Each row comes from the steps of one path. Every step used is in the known rows, and no mark comes twice. Write the path behind each row, first mark first.
In the rows, zero is written as 100.
Known rows
V-Z-J: 100, 123, 104, 116, 95, 93, 101, 88, 111, 114, 89, 103, 93, 92, 91, 92, 92, 100, 83, 96, 98, 96, 103, 102, 109, 91, 84, 103, 102, 97, 83, 124, 98, 131, 70, 75, 110, 92, 87, 111, 95, 99, 86, 92, 100, 104, 77, 121, 109, 93
U-P: 106, 105, 108, 109, 116, 101, 98, 100, 95, 102, 114, 96, 78, 102, 99, 98, 98, 95, 104, 106, 101, 84, 106, 102, 115, 103, 107, 96, 95, 104, 95, 105, 107, 107, 94, 106, 87, 109, 108, 122, 102, 92, 111, 104, 111, 102, 93, 86, 121, 96
G-J-P: 88, 102, 108, 94, 103, 82, 98, 110, 95, 114, 100, 85, 90, 118, 111, 92, 86, 105, 99, 127, 96, 111, 106, 90, 97, 106, 108, 116, 92, 111, 94, 107, 77, 99, 102, 102, 107, 97, 105, 104, 111, 109, 93, 94, 93, 111, 87, 139, 95, 108
V-Z: 107, 122, 98, 106, 98, 93, 113, 98, 100, 111, 98, 98, 95, 90, 94, 98, 95, 100, 107, 100, 101, 107, 93, 111, 111, 102, 99, 101, 103, 98, 89, 113, 95, 115, 79, 88, 114, 101, 98, 112, 99, 95, 85, 88, 104, 103, 87, 103, 103, 102
U-S-J-P: 90, 80, 91, 101, 93, 105, 121, 106, 94, 103, 98, 105, 97, 100, 98, 84, 72, 99, 87, 114, 86, 114, 102, 113, 122, 119, 133, 108, 82, 103, 82, 117, 88, 93, 83, 111, 88, 93, 101, 107, 127, 133, 112, 108, 103, 81, 96, 88, 93, 82
Z-J-P-U-S: 84, 90, 112, 113, 92, 79, 102, 83, 92, 120, 76, 110, 86, 115, 109, 84, 57, 104, 72, 114, 98, 103, 113, 115, 89, 106, 117, 119, 102, 105, 80, 126, 83, 122, 94, 98, 91, 84, 100, 98, 127, 105, 103, 108, 83, 97, 86, 114, 105, 66
P-U-S-J: 92, 85, 100, 97, 96, 99, 118, 91, 87, 96, 93, 109, 102, 90, 101, 92, 77, 108, 100, 111, 102, 119, 100, 124, 126, 102, 138, 107, 105, 97, 78, 105, 100, 88, 87, 92, 86, 98, 110, 114, 125, 107, 116, 101, 106, 75, 115, 68, 92, 75
S-J: 97, 91, 95, 99, 97, 110, 103, 105, 97, 91, 103, 100, 101, 92, 95, 95, 97, 102, 99, 103, 97, 103, 103, 105, 126, 98, 115, 96, 94, 99, 87, 102, 101, 87, 89, 90, 82, 101, 98, 114, 97, 107, 106, 103, 111, 83, 106, 88, 100, 97
J-Z-V-P-U: 87, 107, 123, 77, 100, 89, 87, 100, 69, 72, 87, 88, 88, 99, 101, 120, 116, 99, 108, 95, 122, 106, 108, 98, 103, 87, 104, 114, 99, 92, 111, 80, 112, 76, 134, 96, 87, 121, 120, 108, 88, 85, 105, 115, 117, 104, 125, 76, 99, 87
S-V-Z-J-P: 100, 126, 98, 120, 98, 87, 108, 87, 100, 133, 84, 95, 84, 118, 97, 88, 74, 101, 92, 104, 89, 90, 101, 102, 91, 104, 72, 108, 99, 110, 92, 143, 90, 145, 68, 101, 127, 88, 89, 102, 99, 91, 90, 85, 77, 123, 55, 127, 126, 87
G-J: 90, 107, 108, 84, 103, 89, 103, 109, 103, 102, 106, 86, 100, 107, 107, 99, 101, 103, 96, 117, 103, 111, 99, 84, 102, 97, 101, 112, 101, 107, 98, 98, 87, 95, 102, 92, 109, 101, 105, 105, 111, 99, 96, 86, 108, 104, 105, 120, 94, 108
P-U-S-V: 90, 102, 101, 91, 95, 89, 121, 85, 78, 111, 87, 104, 104, 112, 106, 98, 80, 106, 108, 109, 105, 111, 93, 113, 85, 112, 108, 110, 113, 104, 101, 109, 101, 98, 104, 106, 119, 96, 108, 92, 131, 84, 109, 88, 79, 101, 101, 75, 106, 72
U-P-V: 108, 110, 100, 109, 121, 87, 92, 97, 104, 99, 115, 98, 94, 109, 98, 101, 107, 84, 108, 94, 86, 78, 89, 89, 111, 92, 103, 81, 104, 116, 90, 112, 103, 113, 88, 96, 81, 110, 111, 124, 89, 103, 102, 113, 104, 104, 98, 86, 125, 106
Z-J-P-V-Y: 93, 100, 98, 110, 96, 99, 83, 101, 124, 109, 80, 100, 93, 135, 108, 79, 78, 82, 61, 104, 81, 88, 102, 94, 85, 94, 80, 96, 101, 116, 82, 136, 59, 112, 91, 94, 92, 78, 91, 95, 83, 119, 97, 122, 75, 107, 82, 128, 117, 113
J-P-V-Z: 102, 116, 92, 110, 106, 74, 113, 95, 110, 121, 84, 93, 100, 113, 99, 92, 84, 83, 112, 95, 78, 101, 80, 104, 104, 100, 102, 93, 107, 113, 85, 133, 79, 127, 75, 94, 108, 103, 101, 116, 95, 112, 76, 103, 90, 113, 77, 111, 116, 108
Z-V-S-J-P-U: 80, 85, 98, 125, 104, 97, 86, 103, 78, 92, 74, 87, 82, 105, 110, 97, 69, 99, 141, 127, 103, 122, 96, 125, 131, 102, 147, 123, 104, 92, 93, 108, 111, 111, 117, 119, 114, 95, 130, 121, 91, 105, 97, 107, 109, 86, 89, 90, 101, 93
V-S-J: 92, 78, 91, 120, 101, 117, 90, 108, 101, 82, 99, 98, 105, 94, 95, 91, 91, 104, 110, 105, 108, 103, 95, 101, 138, 94, 116, 100, 103, 91, 92, 95, 115, 107, 96, 93, 91, 88, 114, 117, 85, 108, 101, 102, 112, 83, 104, 87, 96, 100
S-J-Z-V-Y: 98, 93, 100, 78, 86, 139, 105, 122, 90, 70, 105, 81, 83, 97, 96, 102, 109, 85, 87, 111, 103, 111, 108, 104, 122, 103, 102, 111, 90, 93, 103, 89, 91, 67, 116, 110, 78, 104, 105, 109, 84, 118, 118, 123, 115, 81, 110, 95, 97, 112
S-V: 98, 110, 95, 93, 102, 99, 111, 97, 97, 107, 105, 95, 107, 114, 98, 106, 99, 106, 114, 96, 97, 97, 95, 93, 87, 103, 81, 100, 102, 109, 111, 106, 105, 101, 105, 108, 123, 97, 99, 87, 105, 89, 103, 89, 88, 111, 92, 90, 112, 97
Z-V-Y: 100, 106, 100, 86, 91, 118, 99, 113, 97, 85, 92, 87, 81, 100, 103, 105, 94, 84, 91, 119, 95, 118, 104, 110, 95, 110, 103, 116, 92, 96, 101, 106, 84, 75, 116, 114, 113, 99, 96, 93, 99, 109, 105, 107, 104, 95, 103, 89, 97, 118
J-P-U: 92, 91, 107, 109, 102, 77, 87, 91, 84, 117, 77, 101, 84, 117, 111, 92, 74, 112, 110, 117, 101, 107, 107, 124, 86, 105, 124, 113, 108, 105, 93, 115, 87, 112, 110, 109, 100, 98, 109, 106, 102, 89, 95, 102, 83, 105, 83, 111, 111, 88
P-V: 99, 102, 96, 101, 111, 88, 101, 98, 112, 97, 98, 100, 115, 111, 102, 101, 102, 84, 104, 87, 87, 93, 82, 88, 98, 88, 93, 88, 109, 113, 92, 109, 94, 102, 98, 91, 93, 100, 105, 101, 86, 114, 99, 112, 94, 103, 103, 99, 105, 108
P-V-S: 97, 96, 91, 124, 113, 96, 91, 99, 115, 86, 86, 97, 119, 114, 106, 98, 103, 86, 118, 93, 98, 86, 69, 82, 107, 84, 95, 89, 112, 104, 99, 99, 115, 115, 106, 93, 105, 93, 121, 104, 81, 109, 93, 107, 94, 98, 104, 93, 106, 106
J-P-U-S-V: 88, 95, 102, 96, 98, 82, 116, 86, 74, 127, 83, 106, 88, 123, 108, 93, 65, 110, 112, 119, 93, 115, 97, 113, 80, 121, 114, 115, 104, 107, 98, 121, 89, 112, 103, 121, 112, 95, 109, 91, 138, 91, 106, 87, 69, 103, 86, 89, 115, 72

Write each row's path
89, 93, 105, 82, 92, 110, 122, 106, 72, 76, 92, 91, 90, 86, 104, 106, 90, 85, 106, 110, 109, 118, 101, 116, 125, 107, 130, 120, 98, 90, 94, 84, 109, 77, 115, 109, 81, 111, 117, 116, 116, 113, 117, 115, 119, 77, 118, 73, 92, 73 : P-U-S-J-Z-V
96, 107, 98, 119, 102, 82, 89, 92, 119, 111, 79, 103, 99, 131, 107, 88, 82, 83, 84, 88, 77, 83, 96, 90, 92, 84, 85, 95, 101, 114, 83, 128, 83, 125, 85, 94, 90, 86, 98, 102, 83, 123, 93, 117, 83, 112, 80, 135, 114, 99 : Z-J-P-V
93, 118, 115, 125, 96, 71, 90, 82, 94, 134, 64, 99, 75, 110, 104, 85, 60, 109, 92, 108, 100, 101, 110, 122, 99, 92, 106, 114, 112, 103, 76, 137, 82, 142, 76, 86, 111, 88, 99, 114, 100, 85, 77, 96, 85, 112, 62, 131, 120, 81 : V-Z-J-P-U
93, 123, 106, 120, 97, 72, 97, 76, 88, 141, 69, 97, 79, 123, 105, 88, 64, 115, 109, 109, 96, 97, 108, 117, 87, 99, 88, 115, 112, 111, 86, 146, 90, 146, 74, 95, 138, 90, 96, 105, 101, 71, 79, 85, 75, 124, 56, 125, 134, 79 : S-V-Z-J-P-U
92, 114, 115, 73, 100, 105, 100, 119, 88, 81, 113, 73, 88, 101, 110, 113, 117, 82, 104, 115, 111, 109, 101, 75, 107, 99, 91, 125, 89, 97, 115, 74, 102, 80, 126, 110, 107, 110, 115, 107, 98, 111, 102, 102, 118, 104, 106, 127, 85, 110 : G-J-Z-V
90, 86, 107, 104, 94, 82, 114, 91, 82, 121, 82, 107, 89, 112, 112, 87, 61, 104, 97, 118, 100, 114, 101, 123, 89, 119, 132, 117, 101, 101, 89, 119, 88, 106, 103, 113, 101, 95, 111, 100, 137, 103, 101, 102, 83, 96, 92, 94, 99, 77 : J-P-U-S
112, 133, 101, 113, 119, 80, 108, 95, 106, 112, 108, 93, 91, 105, 95, 100, 104, 81, 119, 94, 88, 81, 83, 99, 119, 94, 101, 81, 111, 113, 80, 125, 98, 125, 70, 88, 92, 114, 111, 136, 88, 100, 89, 99, 114, 109, 86, 86, 129, 102 : U-P-V-Z
91, 91, 91, 117, 105, 121, 93, 109, 92, 76, 97, 93, 97, 89, 103, 103, 99, 88, 127, 114, 101, 116, 91, 106, 141, 97, 121, 112, 93, 88, 97, 92, 123, 96, 112, 111, 107, 98, 120, 122, 91, 118, 102, 100, 117, 79, 105, 81, 96, 103 : Z-V-S-J
91, 110, 112, 75, 103, 108, 100, 107, 85, 65, 104, 86, 92, 96, 94, 119, 125, 89, 95, 87, 112, 96, 105, 81, 106, 91, 87, 108, 83, 91, 114, 75, 111, 77, 127, 106, 91, 119, 111, 108, 88, 97, 109, 111, 118, 101, 121, 79, 96, 96 : J-Z-V-P
82, 82, 88, 124, 103, 115, 93, 112, 94, 88, 93, 90, 88, 98, 107, 97, 80, 89, 127, 122, 93, 114, 94, 114, 132, 103, 132, 121, 86, 91, 95, 103, 113, 106, 112, 125, 108, 93, 122, 119, 93, 123, 97, 106, 110, 85, 89, 95, 103, 102 : Z-V-S-J-P
92, 99, 106, 111, 104, 123, 93, 112, 91, 77, 99, 84, 93, 98, 98, 113, 111, 79, 120, 99, 112, 92, 91, 83, 113, 99, 93, 116, 101, 87, 122, 66, 131, 105, 134, 121, 109, 101, 125, 106, 79, 106, 99, 108, 106, 96, 99, 105, 92, 100 : J-Z-V-S
95, 84, 83, 92, 91, 108, 120, 112, 110, 97, 87, 101, 105, 116, 102, 78, 70, 79, 71, 113, 73, 115, 89, 110, 111, 115, 118, 96, 93, 114, 71, 132, 59, 75, 87, 104, 76, 88, 99, 106, 113, 139, 115, 124, 86, 78, 102, 88, 100, 104 : U-S-J-P-V-Y
83, 100, 115, 78, 96, 101, 95, 106, 73, 60, 91, 94, 89, 92, 95, 114, 112, 99, 110, 98, 119, 110, 113, 107, 130, 80, 116, 111, 97, 89, 99, 80, 115, 71, 127, 91, 81, 122, 123, 124, 82, 91, 112, 117, 128, 89, 127, 63, 96, 83 : S-J-Z-V-P-U
92, 88, 94, 130, 114, 89, 89, 103, 113, 100, 80, 98, 109, 124, 107, 92, 89, 88, 118, 102, 91, 89, 71, 89, 101, 97, 100, 95, 106, 108, 93, 111, 100, 124, 110, 110, 111, 89, 121, 103, 82, 118, 85, 112, 84, 105, 87, 111, 106, 107 : J-P-V-S
108, 105, 103, 102, 111, 102, 94, 108, 110, 97, 109, 91, 85, 119, 98, 94, 102, 81, 91, 105, 88, 84, 93, 96, 106, 98, 96, 82, 106, 113, 87, 119, 83, 96, 95, 96, 69, 103, 109, 119, 86, 107, 110, 118, 100, 98, 99, 82, 131, 117 : U-P-V-Y
102, 103, 107, 79, 88, 126, 99, 118, 90, 78, 100, 83, 86, 104, 101, 109, 111, 83, 90, 109, 108, 103, 106, 95, 97, 108, 84, 114, 94, 93, 111, 86, 83, 75, 133, 119, 91, 103, 105, 100, 91, 105, 110, 119, 103, 94, 106, 108, 96, 113 : J-Z-V-Y
91, 97, 106, 120, 96, 94, 87, 90, 107, 114, 86, 104, 88, 118, 104, 86, 77, 99, 78, 103, 92, 88, 115, 100, 92, 102, 92, 107, 94, 104, 88, 123, 87, 121, 88, 103, 95, 88, 93, 98, 99, 111, 99, 107, 86, 108, 75, 136, 114, 90 : Z-J-P
98, 91, 102, 92, 94, 120, 104, 110, 97, 82, 105, 93, 98, 94, 95, 101, 107, 97, 94, 93, 108, 93, 108, 97, 127, 97, 100, 97, 100, 96, 99, 80, 107, 90, 100, 96, 63, 104, 103, 114, 81, 109, 114, 119, 112, 86, 105, 105, 97, 92 : S-J-Z
87, 107, 103, 96, 112, 69, 99, 107, 109, 112, 95, 81, 106, 127, 113, 90, 91, 91, 103, 113, 83, 107, 85, 77, 94, 93, 104, 102, 98, 121, 88, 113, 70, 103, 99, 96, 101, 97, 110, 107, 105, 121, 88, 101, 90, 114, 90, 134, 103, 119 : G-J-P-V
92, 111, 109, 118, 89, 76, 115, 80, 92, 133, 66, 108, 82, 105, 100, 82, 55, 103, 83, 113, 98, 109, 107, 124, 102, 109, 114, 119, 106, 103, 71, 138, 81, 133, 70, 88, 114, 89, 100, 108, 127, 101, 86, 96, 86, 99, 73, 113, 106, 67 : V-Z-J-P-U-S
106, 132, 97, 117, 105, 79, 102, 87, 120, 109, 86, 99, 109, 101, 94, 91, 96, 85, 90, 81, 87, 88, 85, 89, 109, 79, 81, 88, 114, 110, 77, 130, 95, 128, 66, 68, 106, 93, 93, 110, 76, 109, 79, 102, 95, 108, 84, 118, 114, 100 : P-V-Z-J
81, 98, 110, 110, 91, 82, 110, 78, 85, 132, 77, 105, 90, 126, 109, 86, 57, 106, 85, 112, 96, 103, 106, 109, 74, 113, 100, 117, 104, 110, 90, 132, 92, 122, 94, 112, 115, 82, 102, 91, 133, 94, 105, 95, 70, 107, 78, 107, 120, 64 : Z-J-P-U-S-V
85, 73, 101, 130, 104, 95, 80, 97, 88, 102, 77, 96, 89, 111, 107, 88, 71, 114, 123, 126, 109, 108, 99, 120, 125, 99, 137, 109, 108, 96, 84, 111, 105, 120, 106, 105, 95, 91, 124, 121, 94, 97, 95, 105, 96, 85, 87, 98, 105, 88 : V-S-J-P-U
87, 98, 116, 90, 104, 78, 84, 89, 89, 86, 85, 103, 99, 102, 96, 104, 101, 115, 100, 100, 118, 108, 108, 107, 101, 87, 112, 101, 109, 99, 94, 101, 104, 87, 110, 81, 95, 108, 111, 107, 101, 74, 100, 100, 109, 102, 123, 69, 101, 86 : V-P-U
81, 93, 110, 80, 98, 93, 114, 97, 77, 69, 88, 102, 95, 82, 96, 105, 88, 98, 98, 112, 107, 133, 106, 123, 131, 96, 142, 116, 88, 92, 84, 99, 109, 65, 102, 92, 96, 116, 116, 120, 131, 106, 115, 102, 128, 75, 137, 34, 85, 74 : Z-V-P-U-S-J
91, 101, 97, 115, 107, 113, 94, 103, 93, 84, 88, 92, 96, 96, 105, 109, 102, 87, 127, 114, 106, 106, 86, 99, 112, 100, 108, 115, 97, 86, 104, 87, 126, 108, 120, 121, 123, 93, 119, 103, 97, 106, 94, 96, 106, 96, 101, 91, 95, 104 : Z-V-S
93, 98, 99, 85, 97, 125, 107, 116, 86, 74, 111, 84, 90, 90, 99, 112, 108, 84, 107, 96, 103, 106, 105, 100, 129, 97, 107, 106, 88, 93, 107, 81, 116, 79, 113, 112, 80, 112, 113, 117, 88, 117, 113, 120, 123, 85, 106, 95, 103, 97 : S-J-Z-V
82, 85, 115, 78, 91, 100, 107, 102, 83, 72, 93, 105, 104, 91, 89, 100, 99, 107, 76, 91, 124, 102, 108, 103, 131, 92, 118, 101, 97, 95, 89, 83, 108, 70, 104, 84, 59, 112, 119, 117, 107, 97, 119, 114, 121, 78, 135, 54, 89, 62 : V-P-U-S-J-Z
87, 105, 111, 86, 101, 75, 95, 86, 79, 94, 86, 100, 100, 115, 98, 105, 103, 121, 112, 98, 114, 105, 106, 98, 86, 87, 94, 99, 109, 102, 103, 107, 107, 92, 114, 90, 113, 111, 110, 97, 102, 61, 100, 87, 94, 113, 116, 62, 115, 83 : S-V-P-U
